Every row comes from one small tree of marks. The marks that hang from a mark follow it in brackets, in the order of their numbers. Every link used is in the known rows. Which tree was each row made from?
Known rows
k_856[k_292 k_461]: [  1   1   9   4   1  -7  -3  14  -2   8   5   3  -8 -11   9  -2   0 -11
  -3  -2   2  -1 -20   8 -22  -1  -2   7  -1  10   3  -1   2  -5  -6  -8
  -5   7  -1   6   0   1   8 -11  -9  -1   1  -6   1 -21  -2]
k_792[k_199[k_132 k_728] k_335]: [ -7  -4   9   8  -2  14   1   3 -10   3   8  -5   0  -9   9  -4   2  -3
   7 -11  -1  -2 -11   0 -23  -1  12   7  -7   5   8   7   2  -3   4  -2
   3   4  -5  -1   4   6  -1 -10  12   7  -1  -7   3  12  -7]
k_146[k_728[k_461[k_884] k_787]]: [  3   1   5   5   6 -10   1   0  -3  10   8  -7  -7  -1   1   1  -5   5
  -5  -1   3 -10  -6  -6  -3  -8  -5   4   5   7  -5  -2   0   5  -7  -1
   3   1  -6   2 -13  -4   0 -10  -7   4 -18   4 -12   8   1]
k_199[k_132 k_728[k_146]]: [  5   5   1   5   1   6  -2   8  -6  -1  -5   2   5  -2   8   7   1  -4
   4   1   5  -2  -6  -6 -21   0   2   9  -4   0   7   4   5  -1   5  -6
 -10   7  -1   2   2   3  -3  -7   5   7  -2  -7  -2   0   0]
k_199[k_132]: [  2   0   3   0   0   3   5   2  -2  -5  -2   2  -2  -2   0  -2  -1 -11
   7   3   3  -4 -10   1 -17  -2   0   7  -4   8   1   4   7  -3  -7  -4
  -4   4  -3   3  -5   5  -2 -11  -8  -2  -3 -11 -12  -6  -4]
k_199[k_132 k_728[k_461[k_884] k_787]]: [ -6   7   7  14  -2  -2 -13  -9  -8  14  -2   0  11   0   3  -3   0   5
   3  -5   6  -5  -9 -13 -15 -14   0   6  -2   3   5   1  -1   6  -5   0
  10   2   1   0  -8   6   4 -11 -10   8  -8   2 -16  12  -3]
k_856[k_146 k_292[k_132] k_461]: [  3   8   9   4   4 -13  -9  11  -1   4  13   9 -16 -14  -2  -2  10 -11
  -6  -1  -1   1 -24   9 -14   6  -4   9   0  14   8   3   2  -8 -11 -11
  -4   4  -4  15  -4   3  13 -12 -13   1   6  -3  11 -19   7]
k_792[k_335]: [ -1  -7   6  -3   5   7  11  10  -1  -7  10  -7 -10  -6   0  -3  -5 -10
  17   0   2  -6 -11   0 -15   5   1   4  -2  10   4   6   2  -4  -1  -4
  -4   2  -4   8   3   0   7 -11  13   1  -1  -6  -4  11  -6]
k_292[k_132[k_199[k_728[k_146 k_461]]]]: [ 2  3  3 20  8  6 -9  3 -5 -9  0  0 -4  4 -2 -7 -1 -1 21 -1  6 -5 -8 -3
 -3 -3  1 10  4 12  3  1  0 -1 -4  1 -2  1  2 16 -1  3  4 -6  1  1 -4  1
  7  5 11]
k_132[k_199[k_728[k_787]]]: [ -1  -4   2   3   2   5  -5   2  -8  -2  -8  -1   7   5  21  -6  -3  -1
   8  -3   7  -8  -3  -8   1  -7   6  10  -4   2   5  -4  -7   3  -4  -1
  -4   5  -1   5   6   1   2 -10   2   3  -3  -1  -5  20  -4]
k_856[k_292]: [  3  -6   5   2   4  -1   0  10  -3  -4   0  -1 -11 -11  12  -1   2  -8
   3  -3   2  -5 -19   5 -18   4  -2  10  -1  10   6   2   4  -5  -2  -6
  -3   5  -1   6  -2   2   6 -10 -11   0  -2  -9  -6  -7   0]
k_792[k_199[k_728[k_787[k_884]]] k_335]: [  2  -3   6   0   2   3   2 -14 -15   7  11 -18  -3   0  22  -3  -1  -7
   1 -13   0  -7  -9  -9  -7   4   7   9  -6  -1   8   5  -7  -3   7   4
   4   7 -10  -8   8  -2   2 -10  15  12  -2  -2   0  44  -8]
k_199[k_132 k_728]: [ -4  -1   3   7  -3   8  -7   2  -5   3  -3   4   7  -5  10  -2  -3  -7
  13  -1   5   0 -10  -2 -12  -6   3   8  -6   3   2   3   6  -1   1  -5
  -3   2  -3   4   1   5  -4 -10  -3   0  -3  -9  -5   0  -7]
k_856[k_146 k_292[k_132] k_461[k_884]]: [  0   6  13   6   4 -11 -14   5   1   8  13  11 -13 -23  -7   0  14  -5
  -6  -7   3  -3 -25   6 -16   0  -6   9   4  12   7   3  -1  -2 -19  -9
   6   4  -4  13  -3   4  17 -15 -15   3   3   5   5 -13   7]
k_132[k_199[k_728[k_461[k_884] k_787]]]: [ -6   0   8  15   3   3 -12  -3  -6   4  -3  -2   7   1   9  -9  -2   9
  13  -9   8  -8  -7  -9  -2 -15   4   8   2   5   3  -3  -9   8 -10   2
  11   3   3   5   0   5  10 -11  -7   5  -8  10 -12  21  -1]
k_146[k_728[k_199 k_461[k_884] k_787]]: [  5   5   8   6   8   2   6   2  -7  11  12  -8  -5   4   0  -3   2  15
  -8  -6   2 -10  -2  -8   2 -12  -4   4   5  10  -7  -4  -5   3 -10  -1
   2   3  -5  -9 -18  -3  -2  -7  -7   5 -17   4  -3   7   6]
k_856[k_292[k_132] k_461[k_884]]: [ -2  -2  13   7   1  -8 -12   1   1   9   7   8  -7 -21  -2  -1   8  -6
   0  -5   5  -7 -25   6 -13  -5  -5   9   5  14   2   0  -1  -2 -21  -3
   9   1   0  14  -3   5  10 -14 -14  -1  -3   3   3 -14   4]
k_146[k_728[k_787[k_884]]]: [ 10  -1  -1  -9   5 -11   6 -10  -7   7   4 -12  -6   6  25   0  -7 -10
  -5   4   3  -6  -4  -6   7   1  -4   9  -1   0  -6  -1   2  -2  -1  -2
  -8   5 -13  -1  -6  -8 -10  -8  -2   0 -12  -8 -10  20  -2]
k_728[k_146 k_199[k_132]]: [ 11  10   3   1   6  13  14   9  -8  -8   1  -2  -1   7  -5   3  10   0
  -2  -2   2  -6  -1  -3 -22   3   0   7  -3   9   4   3   1  -5  -4  -5
 -12  12  -1  -8  -6   3  -2  -6   2   5  -1 -10   2  -6   8]
k_132[k_199[k_728]]: [ -4  -9   3   9   3  13  -6   8  -4  -7  -6   1   2  -4  17  -8  -5  -1
  21  -5   8  -4  -5   1   0  -8   6  11  -1   6  -1  -1  -2   1  -4  -4
  -3   3  -1   9   9   3   2 -10   1  -3  -3  -2  -1  11  -5]
k_461[k_884]: [  2  -7   6   0   5   6   0   5   2  -5   3  -1  -6 -14  -3   1  -1  -5
  11  -3   6 -12 -12  -2 -10  -5  -4   8   3   7  -4   3  -1   4 -12  -1
   3   1  -3   2   1   2   7 -14  -6  -1  -8   3 -11  10  -4]
k_792[k_199]: [  7  -5   4  -1   6   6   7   6  -5  -9   7  -7 -16  -9  -2  -2  -2 -10
  -1  -8  -2 -11 -11   4 -14   1   2   9   0  11  -3   4  -1  -1  -7   2
  -3   3  -5  -9  -1   0   2 -11  -2   0  -6  -4  -2   8  -2]
k_856[k_292[k_132]]: [  2  -5   6   5   5  -2  -5   1  -2  -5   3   2 -13 -13   5  -3   6 -13
   6   0   2  -7 -22   4 -10   6  -4  11   1  15   5   3   4  -7 -10  -2
  -1   1  -2  15  -7   5   4  -9 -15  -2  -2  -8   3  -9   6]
k_146[k_728[k_199 k_787]]: [ 10   2   4  -7   7   3  13   7  -9   4   7  -6  -4   9  13   0   1   4
  -8  -1   1  -9   1  -5   4  -3  -1   6  -1   8  -5  -3  -3  -1  -4  -4
 -12   6  -7  -7 -12  -5  -8  -6   3   4 -13  -6   4   6   3]
k_292[k_132[k_199[k_728[k_461]]]]: [ -7  -2   5  21   4   8 -13  -1  -4  -4   0   1  -3   0   1 -16  -6  -2
  29  -2   5  -3 -12   0   6  -9   2  10   3  15  -1   1   2   0  -9   2
   4  -3   0  18  -2   4   2  -9  -8  -6  -6   0   4   7   4]
k_146[k_728[k_787]]: [  8  -1   1  -8   4  -8   9   4  -5   3   4  -4  -6   4  15   3  -7  -7
  -8   5   2  -8  -3  -5  -1  -1  -2   5  -1   5  -3  -2   1   1  -2  -4
 -10   1  -8   1  -8  -5  -7  -8   1   2 -13  -6  -5   6  -2]
k_146[k_728[k_199]]: [  7  -3   5  -1   7  11  13  14  -5   0   8  -5  -9   1   9  -3  -2   3
   4  -2   2  -5  -2   4   4  -4  -1   7   2  11  -9  -2   2  -3  -5  -7
 -13   5  -9  -4  -9  -5 -10  -7   2  -4 -13  -8   6  -2   2]
k_787[k_884]: [  7  -3   1  -4   5   1   3  -6  -4  -6   4 -10 -10  -3  11  -4  -5 -15
  14   0   4  -6 -10  -1  -1   3  -5  10  -1   5  -3   4   3  -3  -4  -1
  -4   7  -9  -1   3  -4   0 -11  -8  -5  -4  -7 -12  17  -4]
k_132[k_199[k_728[k_146 k_461 k_787]]]: [  6   7   1  12   7   1  -4   6 -10  -2  -4  -5   3  14   9  -3  -2   3
   5  -1   5  -6  -2 -10 -10  -3   4   8   0   4   9  -2  -7   2   3  -1
  -5   7   3   4   2   1   6  -6   5   9  -3   1  -3  16   5]

Write each row's tree
[  8  10   0   0   0  -1  -1   1 -11   3  -5   1   8   8  13   9   3  -5
  -7   3   4  -7  -3 -14 -21   0   2   8  -7  -3  11   2   0   0   6  -3
  -9   7   0   0  -1   4  -1  -6   5  14  -2  -6  -5   8   1] -> k_199[k_132 k_728[k_146 k_787]]
[  8   5   0   2   6 -14   4 -11  -8  10   9 -15  -9   9  17  -5  -9  -6
  -2   4   1  -3  -6  -4   5  -1  -6   6   1   5  -4   0   4  -3   0   0
  -4   4 -12  -1 -12  -8  -8  -8  -9   0 -14  -7 -12  15   0] -> k_146[k_728[k_461 k_787[k_884]]]
[  3   2   7   7   2  12   6   6 -11  -1   8  -6   0  -6   6   6   5  -2
  -2 -10  -1  -4  -8  -3 -32   5  10   7  -6   3  12   8   0  -3  10  -2
  -3   7  -4  -3   5   3   0  -7  23  13   0  -6   7  10  -1] -> k_792[k_199[k_132 k_728[k_146]] k_335]
[ 18  15   1   2  11  -3  12  -7 -14   0   8 -16  -9  20   3  -1   5  -1
  -5  -1   1  -9  -2 -11  -6   4  -6   8   1   7   4   1  -6  -5   1   3
  -6  14  -5 -14  -9  -5   4  -5   0  10  -4  -3  -4  22  11] -> k_728[k_146 k_199 k_461 k_787[k_884]]
[ -3   4   2   1  -3  -1  -6  -3 -10   7  -6   2  11   4  14   0  -1  -7
   0   1   5  -5  -7 -11 -12  -6   3   8  -9   0   7   0   1   0   1  -4
  -3   4  -1   1  -3   6  -3  -9  -4   7  -2  -8  -9   7  -5] -> k_199[k_132 k_728[k_787]]
[ 3  2  2 18  7  9 -4 12 -6 -7 -2 -3 -2  4  5 -6 -4  2 16 -3  6 -3 -4 -2
 -9 -5  3  9  2  7  2  0 -1  1  3 -3 -6  5  2  6  5  1  5 -6  5  3 -4  1
  0  8  4] -> k_132[k_199[k_728[k_146 k_461]]]
[  7   9   4   5   8 -20  -2   9  -7  10  11  -6 -18   0  11   1   4   3
 -19  -1  -3   1 -13  -1  -9   6  -3   6   1   8  10   0   3  -5   4 -11
  -7   4  -7   3 -15  -3   4  -7 -12   9  -6  -7  -4  -5   7] -> k_856[k_146[k_728[k_461 k_787]] k_292]
[ -4   3   4  16   4   0 -12  -6  -9   0  -1  -1   1   9   7 -14  -2  -2
  16   0   5  -7 -10  -7   6  -8   2   9   0  12   5  -2  -4   2  -9   4
   4   0   2  15  -5   6   4  -9  -6   2  -6   1   1  15   5] -> k_292[k_132[k_199[k_728[k_461 k_787]]]]
[  1   9   7  12   3  10   8   5  -7  -1   6  -4  -3   8  -9 -10   2   2
   8  -3   0   0  -7   0 -14  -7   0   5  -2  16   0   3   4  -5  -8  -3
  -1   7  -1  -4 -15   4  -1  -8 -13  -1  -5 -11  -6  -9   4] -> k_728[k_199[k_132] k_461]
[ -2  -3   3   5   3   2  -9  -6  -8  -3  -5   2   5   4  13  -8   0  -6
  13  -1   7 -10  -7  -7   7  -6   4  11  -3   8   5  -2  -5   1 -10   2
  -1   0   0  14   1   7   2 -10   0   1  -5  -1   4  18   2] -> k_292[k_132[k_199[k_728[k_787]]]]
[  4   7   8   4   5 -15  -7  12   0  12  15   8 -17 -15   6   0   7  -7
 -11   1  -2   3 -18  11  -6   4  -4   8   2  12   4   0   7  -9  -8 -14
  -8   2 -11  15  -8  -2   1 -10  -9   0  -3  -6  15 -26   8] -> k_856[k_146[k_728] k_292[k_132] k_461]
[ 10  14   5  11   7   9  12   9  -9  -4   6  -6  -5  12 -13   0   6   4
  -1  -1   0  -3  -4  -2 -23   0  -1   5   0  13   4   3   3  -7  -2  -3
  -8  10   1  -8 -13   3   0  -5  -3   6  -3  -8   0 -11  11] -> k_728[k_146 k_199[k_132] k_461]
[ 11  10  -2  -1   1  -6  -3 -13 -13   6  -5  -7   9  10  26   7   3  -8
  -7   0   5  -5  -3 -14 -14   2   0  11  -7  -7   9   3   0  -3   8  -1
  -6  11  -6  -4   3  -1  -5  -7   3  11  -1  -8  -9  23   1] -> k_199[k_132 k_728[k_146 k_787[k_884]]]
[  2   4   4   4  -2   1  -3  -7 -14   7  -1  -2   5   0  13   0   4  -3
 -11  -8  -1  -7  -8  -9 -18  -6   8   9  -8   1   6   2  -3   0   1   2
   2   6  -3  -9  -2   5  -4 -10  -2  10  -4  -5  -3  14  -4] -> k_792[k_199[k_132 k_728[k_787]]]
[ 19   9   2  -7   9   5  15   9 -10  -7   5  -5  -6  15   0   6   8   0
 -12  -1   1 -14   0 -10 -14   5  -2   7  -2   7   5   0  -8  -2  -3  -1
 -14  12   0 -10  -6  -2   5  -5   8  13  -3  -3   3  11   8] -> k_728[k_146 k_199 k_787]
[  0  -1   6  20   7  10  -9   8  -3  -4  -2  -3   2  -6   1  -3   0   8
  16  -8   9  -7  -5  -5 -11 -10   2  10   6   5   1   0  -5   6  -4  -1
   4   4   2   6   5   2  10  -9   2   4  -6  10  -5  13   5] -> k_132[k_199[k_728[k_146 k_461[k_884]]]]
[ -7   5   4  17  -1   5  -9   2  -6   5  -1   1   2  -1   3  -9  -7  -3
  15   1   3   3 -12  -3 -13  -9   2   6  -3   7   2   3   8  -1   3  -4
   1   1  -1   5  -6   5  -3  -9  -9   0  -4  -8  -7  -4  -3] -> k_199[k_132 k_728[k_461]]
[ 12  11  -2   8   6  -8  -5  -9 -12   6   3 -13  -3  12  15   2  -4  -6
   0   1   4  -6  -6 -14  -5   3  -5   9  -1  -2   5   2  -2   0  11   1
  -4   9  -5  -3   0  -5   3  -6   2  12  -4  -1  -7  28   3] -> k_199[k_728[k_146 k_461 k_787[k_884]]]
[  2   9   6  11   4   8  10   7  -7   7   7  -4  -4   7  -1  -8   0   7
   3  -2   0   3  -3   3  -6  -9   0   4   0  14  -6   0   8  -5  -5  -6
  -6   3  -6  -2 -20  -1 -13  -6  -8  -4 -13 -12  -1 -16   5] -> k_146[k_728[k_199[k_132] k_461]]
[  6   7   4  -5   3   3  14   2 -11   8   4  -3   6  12  13   1   5   4
 -11   0   1  -4   1  -4  -4  -6   2   5  -5   7  -1  -3   1  -4  -6  -5
 -10   7  -6  -8 -16   0 -12  -6  -3   4 -12 -12  -2  -3   3] -> k_146[k_728[k_199[k_132] k_787]]
[  6  -3   6   5   5  14   6  11  -9  -5  11 -10 -11  -8   6   5   1  -2
   4 -10  -1  -8  -8  -4 -23   7   8   7  -2   4   9   7  -4  -1  12  -2
  -5   6  -5  -5  11  -2   6  -7  28  13  -1  -1  12  21  -2] -> k_792[k_199[k_728[k_146]] k_335]
[ -2   2   6  11   2  -1 -12  -3  -5  10   3  -2   2  -3   3  -3  -3   4
   7  -5   6  -9 -10 -13  -6 -11  -2   7   2   4   1   0  -5   8  -3   1
   9   1   0   1  -3   2   8 -11  -5   8  -9   7 -10  19  -3] -> k_199[k_728[k_461[k_884] k_787]]
[  0  -2   7  10   6  -1   0   7   2   6   9  -6 -10 -11  -2  -2  -7   6
   7  -1   4  -6  -8   1  -2 -10  -5   5   8  10 -10   0   5   5  -8  -3
   3  -3  -8   5 -10  -4  -2 -11  -7  -4 -19   2  -9   0   0] -> k_146[k_728[k_461[k_884]]]
[  4   3   6   8   8   8  10  14  -5   2  13  -7 -12   5   0  -8  -4   7
   7  -2   0  -2  -4   3   3  -6  -2   4   4  15  -9  -1   4  -4  -3  -5
  -8   3  -7  -3 -14  -5  -8  -6  -4  -3 -15  -6   5  -7   5] -> k_146[k_728[k_199 k_461]]
[  6  -4   1   7   6  11  -1  12  -5 -10  -7  -2   1  -1  13   0  -2  -1
  14  -4   8  -6  -3  -4  -9  -2   5  11   0   3   4  -1  -3   1   1  -4
 -10   7   0   6  11   0   4  -7   9   2  -2  -1   3  10   1] -> k_132[k_199[k_728[k_146]]]
[  4   8  12   0   7   2   4  17   0  12  19   3  -8 -10  -4   0   8  11
  -8  -9   2  -2  -5   4  -1  -9  -3   6   4   8  -8  -2  -5   0 -14 -13
  -6   7 -11  -6  -5  -6   3 -11   0   2  -9   6   9  -8   2] -> k_856[k_146[k_728[k_199]] k_461[k_884]]
[  5  10   5  -5   2   4  11   0 -11   1   0  -2   5  12   4  -3   8   0
  -8  -2   2  -7  -4  -8 -13  -4   1   6  -7   8   5   0  -3  -3  -9  -2
  -6  11  -1  -9 -12   5  -1  -8  -5   6  -3 -10  -5   1   2] -> k_728[k_199[k_132] k_787]
[  0   1   5  17   4   8  -6   5  -9   0   7  -7 -11  -8   2  -9  -7  -1
   7  -9  -1  -5 -13   1  -8  -7   3   9   2   9  -1   3   0   1   4   2
   3   0  -4  -5   0   0   2 -10  -3   3  -7  -1   3  11  -2] -> k_792[k_199[k_728[k_461]]]
[  4  15   6   6   3   2   9  -1 -12   3   4  -5   2  17  -7  -8   5   2
  -4  -2   0  -4  -5  -8 -15  -6   0   4  -5  13   5   0  -2  -3  -8   0
  -1   9   2  -5 -17   5   2  -8 -11   6  -5  -8  -7  -1   5] -> k_728[k_199[k_132] k_461 k_787]
[ 11   4  -1  -2   5   0  -1   6  -8  -1  -1  -1   0   6  14  10  -1  -4
  -4   2   5 -11  -4 -13 -13   3   0   8  -3  -2   8   1  -4   3   8  -3
 -12   7   0  -1   3  -2   3  -6  12  14  -3  -1   1  17   1] -> k_199[k_728[k_146 k_787]]
[  6  15   1  11   2  -6  -4   1 -11   6  -3  -3   5  12   4   4   0  -3
  -7   3   2  -3  -5 -12 -22  -2   1   6  -5   1  10   2   2   1   8  -2
  -5   8   2   0  -7   3   1  -6   1  14  -3  -6  -6   6   4] -> k_199[k_132 k_728[k_146 k_461 k_787]]
[ 15  11   1   2   8  -9   7   5  -7  -5   4  -7 -11  13  -7   4  -2  -7
  -7   6   1 -10  -6  -9 -19   5  -5   4   1   8   6   2  -2   0   2   0
  -7   7   1  -3  -8  -1   9  -7   1  10  -5  -3  -7   9   7] -> k_728[k_146 k_461 k_787]
[  7   2   1   5   6   1  -5  -2  -9  -7  -6   1   3   9  13   2   4  -5
   6   1   6 -12  -3 -10  -1   0   3  12  -1   5   8  -1  -6   1  -5   1
  -6   5   1  10   3   3   3  -7   9   8  -3   2   7  18   9] -> k_292[k_132[k_199[k_728[k_146 k_787]]]]
[  2   4  12   4   4 -13  -7  16   2  16  14   4 -10 -22   8   5   8   5
 -16  -7   2   2 -17   9 -14  -3  -3   8   4   6   0  -1   1   0  -9 -16
  -1   5  -9   7  -3  -4   8 -12 -11   3  -5   3   1 -18   1] -> k_856[k_146[k_728] k_292 k_461[k_884]]
[ 10   8   3   2   8  -3  10  -9 -12  10  11 -18  -7  17  14  -8  -2   4
  -4  -1   0  -4   0  -6  11  -4  -4   7   1   8  -5  -3  -1  -4  -1   0
  -6   8 -11  -9 -16  -8  -8  -6  -7   1 -14  -7  -4  15   5] -> k_146[k_728[k_199 k_461 k_787[k_884]]]
[  0   5   3   9   2  -2  -8   2  -8   5   2  -5  -2   5   6  -6  -8  -2
   6   1   3  -5 -11 -10  -4  -6  -1   6  -2   5   2   0  -1   3   4  -1
  -1   1  -1   2  -5   1   3  -9  -3   7  -6   0  -6  14  -3] -> k_199[k_728[k_461 k_787]]
[  8  10   0   8   5  -4  -4   6  -9   2   2  -6  -4  11   5   3  -4  -2
  -1   3   3  -8  -6 -13 -13   0  -2   6   0   3   7   1  -3   2   9  -1
  -8   4   1  -1  -3  -1   4  -5   6  14  -4   1  -1  13   4] -> k_199[k_728[k_146 k_461 k_787]]
